Known rows, with every step that occurs
X/T/P/B/M/U/K: [ 0.54 -0.08  0.30 -0.13  0.10 -0.50 -0.08  0.06  0.44 -0.19  0.27 -0.17
 -0.41  0.16  0.06 -0.17  0.40  0.07 -0.22  0.31]
X/T/A/B: [ 0.27  0.21  0.51  0.15  0.25 -0.05 -0.13  0.08  0.21  0.26  0.08 -0.03
  0.15  0.30 -0.13  0.02  0.21  0.00  0.00  0.22]
U/K: [ 0.04  0.08  0.00 -0.15 -0.17 -0.10  0.11  0.02  0.08 -0.17  0.13 -0.07
 -0.19  0.03  0.05  0.01 -0.11 -0.03  0.04 -0.08]
M/B/P/T: [-0.08  0.05  0.61  0.09  0.21 -0.10 -0.41  0.23  0.35  0.06 -0.08  0.17
  0.08  0.12  0.17  0.18  0.07  0.49 -0.12  0.06]
U/M/B/P/T: [-0.03  0.35  0.53  0.05  0.12 -0.06 -0.33  0.36  0.27  0.06  0.05  0.30
 -0.25  0.30  0.31  0.22 -0.06  0.58 -0.13 -0.01]
U/M/B: [-0.09  0.25  0.06  0.00 -0.01  0.17 -0.21  0.19  0.07  0.00 -0.02  0.19
 -0.28  0.36  0.17  0.05 -0.23  0.33  0.07 -0.13]
B/P/T/A: [ 0.11  0.23  0.54  0.21  0.17 -0.34 -0.10  0.17  0.34  0.21  0.10  0.11
  0.22  0.02  0.03  0.12  0.31  0.21 -0.19  0.16]
B/M: [ 0.09 -0.09 -0.15  0.14  0.10  0.10 -0.01 -0.13  0.12  0.06  0.08  0.16
 -0.09 -0.01 -0.01 -0.03  0.03 -0.01 -0.11  0.08]
U/M/B/P/T/X: [ 0.04  0.28  0.52  0.13  0.18 -0.26 -0.40  0.38  0.37  0.15  0.10  0.33
 -0.34  0.17  0.38  0.26 -0.01  0.69 -0.25  0.02]
U/M: [ 0.03  0.28 -0.07 -0.03 -0.10  0.01  0.08  0.13 -0.05  0.02  0.11  0.11
 -0.34  0.17  0.13  0.02 -0.12  0.09  0.01 -0.09]
A/T: [ 0.08 -0.09  0.18  0.03  0.13 -0.01 -0.09  0.05  0.07  0.08 -0.09  0.11
  0.02  0.19 -0.04  0.15  0.11  0.06 -0.11  0.18]
B/P: [-0.04  0.05  0.15  0.04  0.03 -0.09 -0.07  0.09  0.07  0.03 -0.07  0.05
 -0.01 -0.03  0.08  0.09  0.05  0.04 -0.03  0.08]
P/B: [ 0.09 -0.01  0.20  0.05 -0.01 -0.17 -0.14  0.01  0.01  0.02  0.08 -0.04
  0.03  0.04 -0.02  0.00  0.15  0.07 -0.11  0.05]
A/B/P/T: [ 0.19  0.13  0.62  0.09  0.17 -0.09 -0.29  0.18  0.18  0.15  0.04  0.30
  0.00  0.20 -0.02  0.20  0.09  0.31 -0.12  0.20]
U/M/B/P: [-0.14  0.31  0.20  0.05  0.00  0.07 -0.28  0.27  0.15  0.04 -0.10  0.23
 -0.31  0.31  0.26  0.16 -0.17  0.37  0.05 -0.04]
M/U/K: [ 0.12  0.02 -0.20 -0.21 -0.08 -0.09  0.19  0.17  0.20 -0.31  0.09  0.04
 -0.24  0.14 -0.08 -0.11  0.06 -0.05  0.23  0.00]
B/P/T: [ 0.06  0.10  0.48  0.04  0.12 -0.26 -0.14  0.16  0.22  0.06  0.06  0.11
  0.04 -0.05  0.14  0.16  0.17  0.24 -0.18  0.11]
A/B/M/U/K: [ 0.35 -0.03 -0.23 -0.04  0.04  0.17  0.05  0.06  0.27 -0.17  0.12  0.39
 -0.37  0.40 -0.23 -0.11  0.00 -0.02  0.21  0.19]
P/B/M/U: [ 0.27 -0.16 -0.14  0.11  0.17 -0.09 -0.08 -0.01  0.22 -0.08  0.10  0.24
 -0.12  0.16 -0.16 -0.16  0.33  0.04 -0.02  0.21]
A/T/P/B/M: [ 0.42 -0.23  0.35  0.21  0.18 -0.28 -0.35 -0.11  0.23  0.19  0.04  0.15
 -0.14  0.20  0.00  0.07  0.32  0.19 -0.52  0.41]
P/T/A/B/M/U: [ 0.48  0.05  0.17  0.30  0.38  0.01 -0.10  0.12  0.46  0.19  0.16  0.53
  0.06  0.39 -0.34 -0.07  0.37  0.20  0.02  0.35]

Rows
[ 0.38  0.13  0.36  0.36  0.30  0.03 -0.18 -0.03  0.36  0.34  0.21  0.44
  0.12  0.30 -0.22  0.03  0.22  0.20 -0.19  0.27]
P/T/A/B/M
[ 0.23  0.25  0.67  0.19  0.24 -0.16 -0.21  0.16  0.30  0.30  0.02  0.03
  0.14  0.25 -0.04  0.12  0.26  0.04 -0.02  0.31]
X/T/A/B/P
[ 0.23 -0.03  0.31  0.05 -0.04 -0.39 -0.28 -0.03  0.02  0.07  0.07 -0.13
 -0.07  0.01  0.04 -0.05  0.18  0.15 -0.30  0.16]
T/P/B
[ 0.40 -0.08  0.49  0.10  0.19 -0.40 -0.28 -0.10  0.24  0.13  0.17 -0.21
 -0.16  0.00  0.17 -0.05  0.33  0.11 -0.44  0.31]
X/T/P/B/M
[ 0.18 -0.16  0.14  0.12  0.20 -0.19 -0.16  0.11  0.17  0.17 -0.02  0.14
 -0.08  0.07  0.02  0.21  0.17  0.16 -0.23  0.20]
A/T/X
[ 0.55 -0.20  0.14 -0.01  0.09 -0.39 -0.15  0.07  0.41 -0.11  0.13  0.17
 -0.37  0.34 -0.08 -0.05  0.37  0.15 -0.26  0.42]
A/T/P/B/M/U/K
[ 0.50 -0.16  0.30  0.03  0.28 -0.40 -0.20  0.04  0.34 -0.02  0.15 -0.11
 -0.23  0.12  0.04 -0.17  0.50  0.12 -0.26  0.38]
X/T/P/B/M/U
[ 0.52 -0.28  0.15  0.15  0.27 -0.30 -0.28  0.04  0.33  0.05  0.02  0.25
 -0.21  0.32 -0.12 -0.04  0.48  0.18 -0.30  0.48]
A/T/P/B/M/U
[ 0.13  0.04  0.47  0.10  0.18 -0.43 -0.21  0.22  0.30  0.14  0.12  0.14
 -0.06 -0.16  0.21  0.21  0.22  0.35 -0.33  0.15]
B/P/T/X
[ 0.31 -0.08 -0.14 -0.03 -0.01 -0.18  0.05  0.03  0.31 -0.25  0.23  0.17
 -0.31  0.18 -0.11 -0.15  0.23 -0.01  0.02  0.13]
P/B/M/U/K
[ 0.34 -0.13  0.50  0.08  0.10 -0.38 -0.36  0.01  0.11  0.15 -0.01 -0.03
 -0.05  0.20  0.02  0.09  0.30  0.21 -0.41  0.33]
A/T/P/B
[ 0.17  0.17  0.38  0.17  0.18 -0.25 -0.04  0.07  0.26  0.18  0.18  0.07
  0.24  0.05 -0.05  0.04  0.27  0.16 -0.15  0.09]
P/T/A
[ 0.30  0.21  0.51  0.21  0.23 -0.09 -0.19  0.10  0.22  0.28  0.14  0.28
  0.20  0.31 -0.20  0.08  0.21  0.22 -0.08  0.18]
P/T/A/B
[ 0.15  0.21  0.32  0.26  0.12 -0.04 -0.21  0.12  0.18  0.29 -0.04  0.25
  0.14  0.26 -0.15  0.08  0.13  0.08  0.04  0.25]
T/A/B/P
[ 0.18 -0.09  0.06  0.17  0.07 -0.06 -0.14 -0.13  0.13  0.06  0.13  0.15
 -0.05  0.04 -0.03 -0.04  0.16  0.06 -0.23  0.13]
P/B/M
[ 0.36  0.02 -0.17  0.30  0.27  0.15 -0.05  0.04  0.31  0.17  0.05  0.48
  0.00  0.42 -0.39 -0.13  0.27 -0.01  0.18  0.33]
T/A/B/M/U
[ 0.23  0.00  0.43 -0.08  0.12 -0.31 -0.13  0.04  0.12  0.06  0.06 -0.35
 -0.10 -0.02  0.20 -0.02  0.17  0.08 -0.24  0.19]
X/T/P
